Each row comes from the steps of one walk. Every step used is in the known rows, and no mark comes twice. Write the walk behind each row, first mark first.
In the rows, 128 means zero.
Known rows:
R, F, L, Z, Y: [150 152 125 117 140  91 251 116 156 133 180 189 157 116 133 160 155 138
 136 125 123 153 189 111 129  92 139 135 175  74 171  94 124 130 191 146
 112 143 138  95 126 140 139 160 100]
Z, P, E: [150 134 136 115 124 140  55 151 151 112 129  74 133 149  99 138  93 169
 128 144 130 156 105 167 109 154 145 126  97 171 124 143 174  82  88 124
 151 100 122  65 153 123 140 134 178]
X, R, F: [108 106 103 149 122 114 117 134 152 125 133 171 122 103 139 142 121 103
 126 147 137  50 135 148 115 108 115 129 165 123 127 123 150 123 114 119
 140  62 147 111 118 106 145 160  80]
B, E, P, Z, R, F: [147  99 128 139 178  65 117  86 114 140 147 115 170 122 131 109 121 138
 134 115 138 180 160 142 141 147 133 146 136 121 124 150 133 227  93 136
 116 160 113 135 101 144 132 131 110]
F, L, Z, B, E, P: [176 155 175 124 130 139 210  84 105 140 167 163 158 163 122 171 106 192
 130 116 121 156 156  81 156 130 144 143 100  96 147 142 110 188 161 135
 140 186 129 192  98 137 141 123 125]
R, Z, L, E, P: [ 40 113 128 137 142 108 120 112 103 139  42 105 145 139 158 125 134 148
 122 129 125 120 152 122 131 153 134 164 115 136 128 143 116 184 127  96
 111 110 118 143 141 150 124 121  81]
Y, E, L: [107 139 109 127 113 141  85 119 113 131 111 109  98 147 121 114 161 107
 128 128 122  84  89 128 128 114 128 103 128 160 114 117 126 104 147 120
  68 145 120 134 142 114 114 107 193]
F, L, X, R: [142 116 121 136 117 159 175 143 140 120 177 191 110  76 172 153  93 102
 124 125 119  94 159 118 133  95 118 153 125 102 125 109 114  78 124 151
 146  86 145 147 135 111 127 158 130]
F, L, X, R, Z, P: [106 114 139 134 106 151 170 124 140 130 136 162 185  84 125 163  83 104
 129 117 116 164 129 135 139 125 140 169 147 111 135 106  93  70 113 137
 177  60 129 175 138 130 121 151 142]
P, E, L: [123 130 113 119 139 140  78 123 137 122 131 100 112 131 118 110 152 144
 133 143 134  64  63 134 138 119 136 108 109 126 105 131 153 107 109 124
  99 139 121  92 136 126 140 131 150]
Z, L, X, R, F: [ 85  98 122 144 142 129 108 161 145 142 130 188 159  59 183  86 144  95
 130 146 142  98 189 144 142 134 128 151 136 150 142 113 125 146 132 155
 138  57 134 138 123 100 120 141  68]
Y, E, P, Z, L, X: [112 147 163 130 145 133  78 140  67 145 120  67  90 108 205  45 161 127
 123 130 126 151 192 129 142 141 132 139  93 167 145 123 100 140 123 147
 135 155 115  94 119 134  77 111 166]
R, E: [169 105  94 126 127 110 123 115 145 116 104 115 114 145 104 168 155 144
 123 144 134  66 105 133  93 129 117 118 115 140 132 139 151 140 106 123
 105 126 138 135 155 123 144 132 116]
B, Z, L: [ 96 151  88 133 121 114 144 126 143 121  91 117 153 145 142  97 104 167
 123 130 123 168 163 130 112 140 134 134  99 131 112 136 125 123 154 124
 167 135 125 160 129 122 124  86 137]
Y, E: [152 131 107 130 103 140 105 143 112 114 123 110  78 153 126 144 132 140
 121 128 122 116 128 155 106 115 116 118 119 175 133 127 135  94 126 112
 117 126 131 104 158 113 123 122 180]
Y, E, L, X, R, Z: [ 76  99 149 137 104 153  89 127 114 148 122 138 156  96 152  85 156  70
 126 130 136 122  51 136 166 119 122 135 163 114 123  96  79 104 123 117
 106  94 117 185 128 116  97 146 149]
Z, B, E, T: [163 115 126 121 108 161 157 117 112 122 175 147 124 177  70 144 132 149
 128 122 126 162  98 115 135 120 136 117  97 146 120 153 147 155 144 149
 126 183 119 179 118 123 145  88 122]
P, Z, R, F, L: [149 135  53 134 163  85 177 108 115 119 160 181 167  77 104 176 139 100
 142 110 114 171 226 136 143  97 132 129 159 107 139 122 109 141 129 155
 146 113 136 125 122 165 138 134 116]
X, R: [124 123 107 141 104 132 122 137 151 119 127 158  95 123 129 156  90 121
 117 143 127  78 130 136 103 108 111 112 142 125 106 134 152  85 117 114
 156 107 146 112 139 104 153 149 133]
L, Z, P, E, T: [124 157 146 110 113 142 105 188 144 123 144  63 128 156  88 136 131 142
 132 151 133 221  80 133 141 148 159 129 118 107 119 135 179  84 126 105
 157 167 115  57 111 133 128 125 121]
X, R, Z, L: [ 61 123  84 147 108 114 141 129 115 139  78 169 169 105 125 129 126 119
 115 141 125 129 171 141 125 120 132 127 148 118 113 132 116  88 136 109
 184 116 136 176 137 125 135 142 103]
R, Z, P: [121 131 108 134 111 127 148 106 143 114  81 109 150 157  65 172  84 145
 131 113 122 130 112 161  99 133 133 141 134 161 139 130 124 120 105 108
 165  97 123 134 160 141 140 122 155]
R, F, L: [123 119  74 139 140 124 184 102 126 114 151 183 112 108 128 181 147 132
 135 126 116  67 171 135 125  82 131 153 138 127 142 114 120 147 136 136
 130  84 139 120 135 132 141 135  99]
H, T: [145 145  59 128 107 150 168 176 147 102  96 122  37 135  76 163  92 165
 135 112 121  68 139 155  90  92 120 120 127 118 127 114 161 111 127 112
 110 140 130  88 147 102 145 120  85]
B, Z, L, E, T: [ 52 130 103 120 118 123 118 159 133 121  87  90 154 145 160  96 135 120
 122 139 121 238 107 106 134 150 141 148 100 100  94 139 137 121 170 118
 118 143 113 154 108 127 108  71  87]
F, L, E: [138 123 100 119 127 141 169 120 132 101 119 159 114 123 150 201 111 121
 127 120 106 120 140 122 114 107 118 152 120 108 124 126 122  97 127 128
  93  88 141 114 151 137 142 130 130]
B, Z: [141 140 106 134 113 121 159 117 161 110 122  98 112 154 117 132  84 167
 125 120 127 129 102 138 109 129 115 133 114 114 114 132 132 139 131 108
 167 112 132 142 129 123 137 109 133]
L, E: [151 110 123 123 129 132 117 137 144  99  94 130 105 140 140 172 109 130
 127 123 122  90 109 141  91 131 107 133 117 135 124 136 146 129 103 114
  93  85 137  89 159 129 149 124 121]
H, Y, E, L, Z, R: [150 164 117 121 144 126 164 189 142 153 114 160 133 123 109 112 142 117
 137  98 129 182 169 123 124 146 141  74 167 132 127 122 135 173 201  87
  56 199 133 151 133 107 123 106 132]
F, L, X, R, Z: [117 102 122 140 111 151 206 117 119 125 158 187 144  72 141 162 120 102
 124 118 119 123 141 131 144  90 119 164 152  76 130 101  85  97 118 132
 179  68 140 183 137 138 126 163 105]
E, P, Z, L: [ 91 167 106 136 146 102 122 110  92 138  92  86  84 131 157  89 121 148
 123 132 122  98 217 116 116 124 134 125 103 144 122 141 131 147 126 133
 164 187 126  86 116 145 121 112 135]
F, L, Z: [164 160  98 127 115 133 244 127 132 108 146 166 118 126 124 202 112 148
 131 115 111 122 182 114 120  88 127 131 133  78 135 114 124 108 158 116
 152 146 146 118 135 138 146 138 128]
Z, L: [110 140  76 132 129 129 143 139 122 118  94 146 113 129 132 124 120 149
 125 130 122 108 208 142 101 125 130 123 101 166 121 135 143 116 142 134
 131 138 132 116 155 123 141 103 143]
L, Z: [174 149 109 128 120 131 188 141 154 110 116 143 103 150 111 170 109 155
 131 120 128 114 150 139 110 121 118 115 138 108 134 123 145 137 142 102
 148 135 143  96 138 133 150 131 116]
P, Z, B, E, L, X: [208 127 191 104 151 158 126  84 115 121 181 147 180 116 102  88 144 115
 144 102 131 158  74 115 155 140 125 109  99 127 143 124  85 172 100 194
 127 159 115 183 104 151 125  97 151]
P, Z: [180 148 100 127 129 122 154 111 120  98 130 112  79 127 103 144 114 134
 128 116 118 101 144 151 101 103 110 108 126 122 126 128 126 109  87 134
 178 143 140  66 134 150 141 127 152]
L, X, R: [152 103 143 137 116 155 136 158 158 119 147 161 103  96 159 123  88 111
 124 127 135  87 137 140 125 121 107 134 130 127 127 118 131 109 112 137
 146  70 141 113 140 104 137 151 113]
P, Z, B, E, T: [187 136 136 113 118 145 155 103  91 111 183 120 129 156  65 133 144 126
 130 119 119 201  87 116 143 114 130 105 106 117 123 147 126 139 111 163
 169 211 119 146  95 152 134  92 128]
E, L, X, R, Z: [ 83  99 140 140 119 145 153 114 139 141 120 158 154  88 128 102 139  87
 133 121 137  80  71 124 153 117 119 135 160  91 113 101  93 125 114 125
 120  91 125 187 126 128 122 150 101]

Which walk is each row?
[ 85 120 121 122 111 141 109 143 117 122 130  55 138 156  58 132 139 140
 128 146 128 189  55 156 140 139 159 145 126 129 116 138 152  91 105 109
 169 140 108 104 129 146 123 129 124]
R, Z, P, E, T
[133 145 150 136 134 144 139 165 117 140 125  91   4 157 154  89 126 166
 117 115 126  63 158 132  95 125 127 121 120 183 131 138 148 189 146  91
  96 167 139  87 143  99 115 123 136]
H, Y, E, P
[ 96 115  82 145 123 117 159 115 138 128 157 198 132  81 149 172 127  99
 125 143 120  70 163 122 138  87 127 146 159  95 126 113 129 101 137 134
 141  75 148 139 115 114 139 165 101]
X, R, F, L
[119 133 126 127 120 100 110 119 164 151  95 144 179 121 132 147 161  84
 127 164 147  89  69  89 142 140 127  99 160  59 107 117 139 108 147 103
  93 166 139 175  99 112 131 154  90]
X, R, E, L, Z
[129  88 140 143 112 147 177 132 140 124 136 165 139  92 127 134 115 110
 123 120 135 104 106 155 130 119 109 150 153 104 129 113 102 128 100 114
 175  61 136 153 143 125 135 161  84]
L, X, R, Z
[179 179 182 123 143 153 123 148  89 147 152  94  40 151 115  90 135 163
 127 112 126  98 162 114 115 134 128  83 118 181 159 140 123 191 139 122
 164 181 146 101 111 136 114 115 121]
H, Y, E, P, Z, B
[110 114 146 133 139 121 100 126 142 121  80  95  74 156 169 151  96 148
 124 126 128  49 111 116 108 142 113 157 113 138 121 150 149 173 111 102
  82  97 131  82 139 128 141 134 105]
L, E, P
[131 153 104 127 127 112 114 155 129 149 101 141 184 135 110 142 147 105
 138 119 132 205 138 120 152 142 139  88 157 128 121 118 120 123 185 100
  63 164 115 158 132 121 119 113 176]
Y, E, L, Z, R
[131 115 142 123 126 164  95 144 121 128 132 115  97 122 154  85 158 101
 136 120 132  97  87 135 140 119 122 126 123 158 135 104 106 130 134 137
  57 115 114 136 145 109  97 109 185]
Y, E, L, X
[226 139 151 112 129 137 141  79 104 103 171 146 154 148  72 142 116 155
 130 112 123 181 121 134 123 126 120 102 106 136 135 146 114 139  89 163
 185 161 131 151 119 150 146 108 143]
P, Z, B, E
[131 155 140 133 122 113  87 115  81 131 122  46  50 150 157 102 135 140
 120 129 121 112 126 130 123 116 119 119 121 147 127 133 119 122 105 115
 146 160 126  73 120 139 104 134 185]
Y, E, P, Z
[149 139 136 115 112 114 134 138 130 127 157 109  92 163 136 109 139 147
 119 127 124 161 141 145  99 118 125 101 138 164 148 119 138  63 158 134
  96 156 125  84 171 107 123 132 202]
Z, Y, E
[125 123 173 107 151 165  40 149 160 129 139  78 155 116 130  77 121 131
 144 133 141 128  63 144 139 162 150 134  94 167 129 122 145 107  95 157
  92  98 105  91 138 119 116 123 167]
Z, P, E, L, X
[122 150 121 122 133 156 140 160 128 136 116 125  42 145 128  77 150 125
 128 113 119  78 115 130  97 112 126  88 134 164 118 117 136 144 156 109
  59 179 135 122 142 100 116 103 160]
H, Y, E, L
[ 67 123 131 130 148 115  86 140 120 137  56 103 106 144 189 121 111 143
 120 137 127  89 175 108 117 160 129 153  99 159 123 152 143 167 137 117
  83 122 122  99 141 125 128 109 111]
Z, L, E, P
[113 128 118 145 159  78  73 127  89 150 125  92 124 109 139 114 158 113
 133 129 137 155 171 143 146 143 132 130 155 158 141 134 124 181 130 119
 117 130 117 100 110 146 106 137 136]
Y, E, P, Z, R, F
[136 131 133 129 165  89  94 128 122 128  89  97 138 126 150 145  94 123
 132 111 130 162 163 112 124 163 117 132 132 120 119 154 135 165 102 116
 104 130 126  81 124 161 138 131 109]
L, E, P, Z, R
[133 149 154 113 118 128  49 142 167 115 131  41 170 156 107 107  72 180
 127 142 133 211  53 157 121 174 148 135  93 138 113 146 161  96 101 117
 179 101 115 105 126 123 126 120 169]
B, Z, P, E
[134 148 114 139 138  92  78 131  87 143 121  75 109 133 131 118 122 131
 125 116 128 169 178 132 133 145 128 108 133 157 125 144 125 139 123 109
 128 168 120 103 127 141 111 127 187]
Y, E, P, Z, R
[124  89 174 140 134 122  84 131 148 155 118 108 109 113 185 114 131 120
 116 157 155  40  99 102 130 152 117 150 113 125 126 139 149 163 105 124
 109  97 132 141 120 103 118 168  86]
L, X, R, E, P
[197 124  77 124 150  72 113 117 127 123 116 120 186 121  80 177 141 118
 129 127 134 166 157 140 110 146 120  95 136 122 126 145 137 131  97 141
 132 151 133 133 131 155 142 133 122]
P, Z, R, E
[113 145 130 126 130  85 222 125 170 148 183 209 177  92 156 149 142 104
 127 144 124 151 180 100 142  94 137 132 197  52 154  96 131  69 187 142
 133 133 147 117 106 119 136 186  94]
X, R, F, L, Z, Y
[135 114 120 121 130 127 140  76 140 121 126 128 139 157 119 105 127 135
 129 114 123 109  77 133 120 117 128 124 108 128  96 135 133 135 118 141
  63 180 116 166 136 113 137  96 167]
B, E, L
[128  80 143 145 135 143 130 154 162 127 157 176 125  72 160 123 133  94
 132 139 145  58 125 149 132 121 112 152 155 130 146 108 127 153 112 140
 141  35 140 116 120 103 131 163  71]
L, X, R, F
[ 88 163 130 132 128 111  71 128  62 145  96  62  80 136 176  69 152 138
 117 137 118 154 195 123 130 135 136 122 103 168 128 137 115 112 132 123
 143 188 119  95 116 138  93 110 187]
Y, E, P, Z, L
[141 161 162 117 146 131 127  90  89 127 134 128 122 127 137 171 119 131
 133 119 110 110 150  71 147 126 125 136 108 113 147 142 103 154 126 149
 155 127 138 119 105 175 129 133 122]
F, L, E, P, Z, B
[ 81 109 129 137 161 111 130  98 123 128 116 134 108 119 190 169 140 123
 132 132 121  51 141 102 136 120 130 183 126 118 144 126 125 198 131 120
  73  72 131 108 118 138 126 149  81]
R, F, L, E, P
[178 142  75 130 141  98 151 128 123 113 127 134 139 115  84 156 103 124
 135 105 125 175 204 152 111 130 114 100 141 130 120 137 130 117 106 132
 159 144 134  96 142 153 149 123 149]
P, Z, R
[ 80 100 152 143 138 117  63 145 131 169  96 120 146  98 211  84 141 118
 113 168 152  79 171  97 139 170 135 150  98 140 127 141 141 153 135 139
 105 118 126 169 115 101 106 150  79]
Z, L, X, R, E, P
[182  79 183 129 111 161 154 104 126 134 170 195 214 113  92 129 107 135
 127 114 140 167  81 141 153 143 120 144 132 114 144 131  88 157  99 149
 185  82 130 230 120 124 137 143  99]
L, X, R, Z, B, E
[120 173 133 118 123 128 126 123 173 132  84 110 156 154 101 139 101 123
 143 121 128 134 109 114 122 147 144 111 139 129 126 115 141 113 154 117
  97 155 123 116 127 127 131 107 163]
E, L, Z, P
[107 111 168 136 117 164 136 111 138 152 130 188 193  97  85 117 141  90
 140 122 143  74  76 105 169 130 125 117 150 119 143 110  82 151 135 144
 149  73 127 227 116 136 130 139 101]
E, L, X, R, Z, B
[168 122 172 132 135 141 125  86 117 138 145 127 124 184 110 137  93 194
 125 119 133  92 126 114 127 148 131 134  88 168 135 165 140 202 130 136
 121 151 120 166 123 120 146 111 129]
Z, B, E, P
[182 103 141 126 120 140 176  71 109 116 140 164 192 166  45 169 120 173
 130 109 127 155  93 149 131 131 128 126 123 140 145 145 102 173 108 132
 172 129 125 212 142 145 152 114 120]
R, Z, B, E
[204 160 137 126 119 148 177 140 147 119 133 174 143 157  64 187 115 165
 139 119 134 121 153 118 123 130 122  96 125 135 163 131 131 154 155 120
 170 116 143 131 130 140 159 125  97]
L, Z, B
[ 87  82 166 128 153 143  48 151 159 143 169 147 151  60 173  69 178  85
 136 162 155  68  57 137 170 128 134 141 144 103 121 107 132 142  97 147
 101  59 123 114  94 108 117 169  79]
P, E, L, X, R, F
[ 82 137  98 112 135 122 105 148  98 108  96  96 110 120 145 111 158  87
 125 134 114 203 154 116 131 127 132 125 116 107 107 131 133  99 127 145
 126 176 122  85 111 157 115  91 103]
P, Z, L, E, T
[110 110 106 122 121 142 136 151 135 104 113 112  76 152 125 162 140 102
 126 127 122 124  87 115 118 115 120 139 121 117 111 137 158 128 131 115
  77 131 126  93 136 130 135 111  91]
L, E, T
[184 147 146 107 138 131 120  57 104 123 149 138 173 149  74 108 140 127
 140 112 122 142  84 110 144 128 131  88 111 122 123 135 104 136 108 174
 133 193 119 175 102 149 135  92 165]
P, Z, B, E, L
[135 147 150 114 101 101 129 130 151 135 153  78 136 171 144  81 119 157
 116 127 126 211  92 132 108 135 127 113 135 131 135 120 127  72 169 123
 124 154 119 134 143 108 106 118 206]
B, Z, Y, E
[154 152 184 121 147 132  85 102 108 123 114  97 114 151 123 151 110 136
 135 122 130  90 115  91 130 152 114 120 112 137 151 151 124 175 101 137
 151 112 135  95 107 166 137 126 103]
L, E, P, Z, B
[ 95 146 133 113  95 109 155 148 134 139 174  59 107 180 135  63 149 131
 116 136 124 249  72 111 127 121 140 116 137 108 117 118 140  68 193 122
 111 209 106 139 117 109  93 103 178]
B, Z, Y, E, T
[123 100 184 123 103 127 148 149 130 145 164 143 152 104 147  87 154 102
 115 127 133 189  99 149 131 129 122 126 170 119 155  99 101  66 135 132
 129 102 123 142 151 110 105 167 157]
L, X, R, Z, Y, E
[ 10 105  97 135 105 121 114 156 106 136  79 140 166 116 140 122 160  71
 115 152 121 193 125 114 147 136 138 146 147  85  95 131 126  82 144 106
 132 133 123 167 118 131 121 125  59]
X, R, Z, L, E, T
[110 134 119 116 112 150  73 170 135 120 147  53 100 158  92 120 125 138
 128 151 129 177  84 145 127 139 154 133  98 151 108 145 185  68 110 124
 137 153 111  68 129 123 128 120 142]
Z, P, E, T
[ 83  95 154 138 125 145  55 146 137 151 154 154 142  76 182  74 183  52
 135 144 146  90  66 131 168 125 126 141 162 138 132  94 103 131 132 143
  75  65 122 149 109  92  93 148 132]
Y, E, L, X, R, F
